Known rows, with every way that one mark hangs from another:
pinan{gofe}: [  4.9  15.9  -3.1  -1.0  -1.7  21.9  -7.1  14.0  -9.5  26.3 -21.3  -6.1
  11.5  14.3 -13.0  -4.5  -6.9 -19.6 -16.4 -30.1  12.4]
fitu{kevub{teba}}: [ -1.4   7.1  -5.5  10.2   7.1   1.1 -15.0  16.9  -9.5  14.5 -25.0 -13.7
  -1.3  19.3 -16.2 -17.5  -6.6 -26.9  -7.5 -46.2   1.5]
kevub{pubuli teba vuvi}: [ 18.6   2.1   3.0   2.6   0.9  -0.6 -11.8   5.4 -12.1  10.5 -36.3 -15.5
  -1.8  21.3 -26.8  -4.2  -1.9 -28.4  -7.4 -32.4   0.4]
teba{kevub{pubuli vuvi}}: [  4.7   3.9   0.8   0.3  -5.3  -3.4  -9.1   9.7  -9.8  17.1 -31.3 -11.2
   5.7  15.3 -24.2   0.5  -7.7 -28.3  -4.1 -17.7  -1.1]
kevub{pubuli teba vuvi vuza}: [ 19.4   3.2  -1.6   2.5  -9.1   0.8 -12.9   5.7  -9.4  17.7 -41.0 -10.2
  -4.2  22.6 -31.8   2.0   6.7 -29.1 -10.3 -59.5  -5.1]
gofe{fefin{rupa}}: [ -2.7  14.7  -4.6   0.2  -2.8  10.7  -4.5  16.2  -5.8  24.4 -21.1  -7.1
   8.0  16.6 -17.1   7.5 -14.9 -15.6 -10.3 -36.5  13.8]
gofe{fefin{rupa} pinan{vuza{kevub{pubuli}}}}: [ -8.5  15.3  -1.9  -1.7 -14.0  30.2  -6.6  20.0  -5.6  30.6 -26.2   0.5
   8.0  24.3 -20.8   5.6 -16.8 -15.4  -5.6 -64.2  12.5]
fefin{gofe{pinan{vuza}} rupa}: [-13.1  18.5   0.5  -4.5  15.5  29.6  -0.6  17.4 -10.1  10.3 -15.5   0.0
  10.0  21.3 -15.2   1.8 -10.1  -8.1  -3.2 -32.3  14.4]
gofe{fefin{rupa} pinan{vuza}}: [ -3.9  17.4  -5.6  -1.1 -12.2  25.3  -2.7  18.1  -5.9  25.3 -20.3   4.4
  10.3  20.9 -14.7   5.0 -15.7 -10.5  -3.4 -62.4  16.1]
kevub{pubuli teba vuza{pinan{gofe{fefin}}}}: [ 12.0  11.4  -2.3   4.9 -13.2   3.3 -16.0   7.5  -6.0  29.0 -34.4   2.8
  -0.1  22.8 -36.2 -20.3   7.4 -29.7 -17.9 -77.1  -0.2]
gofe{fefin pinan{vuza}}: [  4.6  14.4  -6.8  -0.5 -19.1  24.3  -5.6  16.5  -5.7  21.9 -16.3   3.4
  13.5  19.8 -16.4   5.3 -15.6 -13.7  -5.0 -68.3  10.3]
gofe{fefin pinan{vuza{kevub{teba vuvi}}}}: [  5.5  11.5  -4.8  -2.5 -19.0  26.2 -10.8  19.6  -7.0  20.4 -24.9  -5.3
  10.1  22.8 -15.8   6.7 -16.8 -16.2  -4.7 -63.4   9.2]
pinan{gofe{fefin{rupa}} vuza{kevub{teba vuvi}}}: [  0.8  20.4   0.5  -3.5  -3.5  14.6 -11.2  20.7  -7.3  26.2 -36.9 -10.9
   6.0  19.8  -6.8   0.6 -13.5 -20.1  -9.0 -57.8  15.8]
pinan{gofe{fefin} vuza{kevub{pubuli teba vuvi}}}: [  7.5  16.9   1.9  -1.3  -9.2  15.1 -13.3  16.8  -7.8  27.5 -37.5  -9.9
   6.4  20.8 -15.6  -0.8 -12.3 -25.8 -11.2 -68.9   8.9]
teba{kevub{pubuli vuza}}: [ -1.6   7.2  -3.2   2.3  -8.9   3.3  -8.8  10.1  -7.0  26.2 -29.1  -3.3
   2.8  14.7 -28.4  -9.3  -0.5 -29.8  -8.0 -35.2  -5.5]
pinan{gofe vuza{kevub{pubuli vuvi}}}: [  2.4  17.1   5.4  -2.0  -3.9  15.9 -13.0  17.2  -7.3  28.8 -34.9  -9.6
   7.4  18.2 -14.3   3.5  -8.5 -26.1  -9.2 -55.9   6.9]
teba{kevub{vuza}}: [ -2.0   9.3  -6.7   0.4  -6.3   2.6  -8.7  14.1  -6.6  21.7 -24.8  -5.8
   5.2  11.7 -18.1  -6.8  -2.1 -24.7  -6.1 -24.6  -1.4]
fefin{rupa}: [ -9.8  14.7   0.4  -0.4  11.8  10.7  -4.2  16.5  -7.0  21.9 -22.6  -9.0
   2.7  14.2 -12.7  -1.2  -6.7 -16.0  -6.1 -12.7  13.8]
fefin{gofe{pinan{vuza{kevub{vuvi}}}}}: [  0.0  12.4   1.0  -5.3   3.7  29.5  -7.9  17.8  -9.9   5.4 -15.4  -7.3
  13.1  21.8 -18.4   9.7 -12.0 -14.1  -5.2 -38.5   5.5]
pinan{gofe{fefin}}: [  7.5  16.7  -6.4  -1.5 -10.2  22.2  -6.2  14.2  -8.8  28.7 -21.2  -5.0
  14.1  16.2 -15.8   1.7 -13.0 -18.3 -18.8 -45.2  13.9]

Rows:
[  0.0  24.4  -2.5  -0.7  -3.1  13.3  -3.9  16.2  -6.2  28.9 -25.0   1.9
  10.5  15.1  -7.7  -2.0 -12.1 -16.6  -9.1 -64.5  17.8]
pinan{gofe{fefin{rupa}} vuza}
[  4.9  15.4  -4.2   0.8 -12.4   6.2 -14.6  15.0  -2.9  28.8 -23.3   2.3
   8.9  15.6 -21.6   0.4   3.7 -21.7 -15.0 -58.5   5.1]
kevub{vuza{pinan{gofe}}}
[-12.8  16.7   2.8  -6.5  13.3  30.0  -3.8  19.8 -10.1  10.1 -20.8  -6.3
   9.4  23.3 -15.5   9.6 -12.0  -9.4  -3.0 -30.4  13.4]
fefin{gofe{pinan{vuza{kevub{vuvi}}}} rupa}
[ 18.8   7.3  -3.9   0.4  -8.6 -10.7 -18.4  12.7  -6.1  10.6 -34.1  -8.9
   0.9  19.2 -18.8   2.1   6.2 -22.8  -7.6 -50.8   2.9]
kevub{teba vuvi vuza{pinan}}
[  7.9   7.9  -2.1   0.7 -19.4  -6.3 -12.9  10.6  -6.7  26.4 -35.9  -2.4
   7.6  18.3 -30.4   4.3  -3.3 -28.4 -10.1 -50.7  -0.6]
teba{kevub{pubuli vuvi vuza{pinan{gofe{fefin}}}}}
[ -6.4  23.1   0.7  -2.4  -3.5  20.2  -9.5  22.1  -5.3  32.9 -30.7  -6.6
   8.9  17.6  -9.0   0.5 -14.7 -19.8 -10.7 -59.3  15.1]
pinan{gofe{fefin{rupa}} vuza{kevub}}
[ 13.7   6.3   2.6   2.3 -18.0  -7.0 -16.6   8.8  -3.9  25.5 -35.3  -2.6
   4.4  21.1 -36.4  19.0   4.5 -28.2 -11.4 -70.2  -3.7]
kevub{pubuli vuvi vuza{pinan}}
[  3.6  10.0   1.0   4.7 -13.0   0.4 -15.0   8.9  -2.4  31.4 -27.4   3.7
   3.9  19.1 -37.4  -1.8   6.3 -29.4 -13.9 -68.7  -4.1]
kevub{pubuli vuza{pinan}}
[  6.6  15.8  -6.4   2.2  -6.9   2.8 -14.6  14.3  -5.5  24.1 -30.1  -0.2
   1.5  19.2 -19.6 -17.1   4.6 -21.4 -14.2 -59.9   9.0]
kevub{teba vuza{pinan{gofe{fefin{rupa}}}}}
[ -0.2  14.4  -1.0  -3.3   5.9  29.0  -4.9  14.9  -9.8   5.4  -9.8  -0.8
  14.3  19.5 -17.7   1.7 -10.2 -12.8  -5.2 -41.5   6.1]
fefin{gofe{pinan{vuza}}}
[  2.3   3.7  -0.7   8.7  -2.6  -1.0 -14.7  13.6  -9.1  20.9 -31.1 -13.4
   2.0  22.0 -27.7   8.5  -9.0 -29.7  -8.5 -60.4  -2.2]
fitu{kevub{pubuli vuvi}}
[ 11.5  13.3  -3.5  -2.3 -18.1  -1.5 -14.0  15.8  -4.2  25.7 -33.2  -3.4
  10.0  19.3 -20.6  23.9  -1.2 -18.3 -13.0 -64.2   9.6]
kevub{vuvi vuza{pinan{gofe{fefin{rupa}}}}}
[  4.6   4.9  10.1   1.0  -3.8  -4.2 -27.0  17.9  -5.7  18.4 -37.7 -19.5
   2.0  23.3 -27.8  -5.2  -4.3 -32.1  -9.8 -30.5   1.7]
vuza{kevub{pubuli teba vuvi} pinan}
[  0.8   6.1  11.2  -0.1  -7.9  -1.9 -25.8  19.2  -3.8  23.9 -34.2 -16.8
   7.1  21.8 -29.1   9.4  -7.3 -30.6 -10.5 -33.7   1.5]
vuza{kevub{pubuli vuvi} pinan}
[  7.7  10.9   3.6  -2.4 -10.2   4.4 -25.6  22.6  -6.5  21.5 -36.4 -17.9
   8.2  22.4 -17.5  -0.8 -10.6 -25.3 -15.4 -38.0  11.7]
vuza{kevub{teba vuvi} pinan{gofe{fefin}}}
[ 11.1  14.1  -6.9   2.4 -10.0   2.4 -16.0  13.4  -5.3  22.2 -28.4  -0.5
   3.1  18.3 -20.5 -17.1   5.0 -22.8 -15.2 -61.6   6.1]
kevub{teba vuza{pinan{gofe{fefin}}}}
[ -6.6  14.8  -2.4  -1.3 -12.1  28.8  -7.3  19.5  -6.9  28.3 -28.2  -1.0
   6.1  24.6 -19.7  -1.7 -15.3 -15.8  -5.1 -62.1  12.5]
gofe{fefin{rupa} pinan{vuza{kevub{pubuli teba}}}}
[-12.6  15.7   4.2  -5.2  12.1  30.1  -3.9  17.9 -10.7  12.5 -22.9  -5.2
   8.3  24.8 -21.1   8.2 -11.2 -11.6  -3.9 -34.6  11.4]
fefin{gofe{pinan{vuza{kevub{pubuli vuvi}}}} rupa}
[  6.4   7.3  -0.8   0.7 -15.7  -5.9 -13.4  10.7  -7.3  25.1 -35.5  -3.0
   6.1  17.4 -29.5   1.4  -0.2 -29.2  -9.0 -44.1  -1.3]
teba{kevub{pubuli vuvi vuza{pinan{gofe}}}}
[  3.4  12.3   4.3  -2.8  -7.3   4.4 -24.0  23.3  -6.4  23.3 -38.3 -18.1
   6.7  23.1 -16.7  -0.2 -10.6 -23.6 -14.7 -34.4  14.4]
vuza{kevub{teba vuvi} pinan{gofe{fefin{rupa}}}}
[ 21.6   7.5  -0.6   2.7 -17.5  -4.0 -17.6   7.2  -7.6  23.4 -42.2  -3.5
   1.1  25.1 -34.5  -0.1   5.5 -28.9 -15.4 -79.1   0.8]
kevub{pubuli teba vuvi vuza{pinan{gofe{fefin}}}}
[ -4.9  14.4   5.9  -1.6  -5.8  11.3 -23.7  23.7  -3.9  29.1 -27.5 -12.3
  10.8  18.3 -18.0  -5.4  -8.0 -25.7 -16.2 -29.4   9.8]
vuza{kevub pinan{gofe}}
[ -3.2  15.1   3.7  -1.8 -11.5  11.1 -23.3  24.1  -3.3  31.1 -27.4 -11.5
  12.9  19.5 -20.1  -0.9 -12.1 -24.7 -18.0 -39.6  10.9]
vuza{kevub pinan{gofe{fefin}}}
[ -4.4   9.8  -5.7   9.8  -6.3  -3.6 -18.4  19.0  -3.8  24.7 -24.3  -4.5
   3.6  19.1 -23.2  -1.2  -2.1 -26.8 -10.3 -71.7  -1.2]
fitu{kevub{vuza{pinan}}}
[  4.5   2.8   6.1  -0.6   0.8  12.5 -18.7  16.5  -9.5  18.7 -38.6 -26.1
  -1.5  22.2 -24.1  -0.1  -7.2 -30.9 -10.1 -21.5  -1.2]
vuza{kevub{pubuli teba vuvi}}
[ 20.1   9.8  -4.5  -0.8 -10.7  -4.3 -17.8  12.8  -7.5  15.2 -36.4  -7.5
   3.0  20.0 -17.8   0.2   5.9 -22.3 -11.6 -55.9   6.0]
kevub{teba vuvi vuza{pinan{gofe}}}
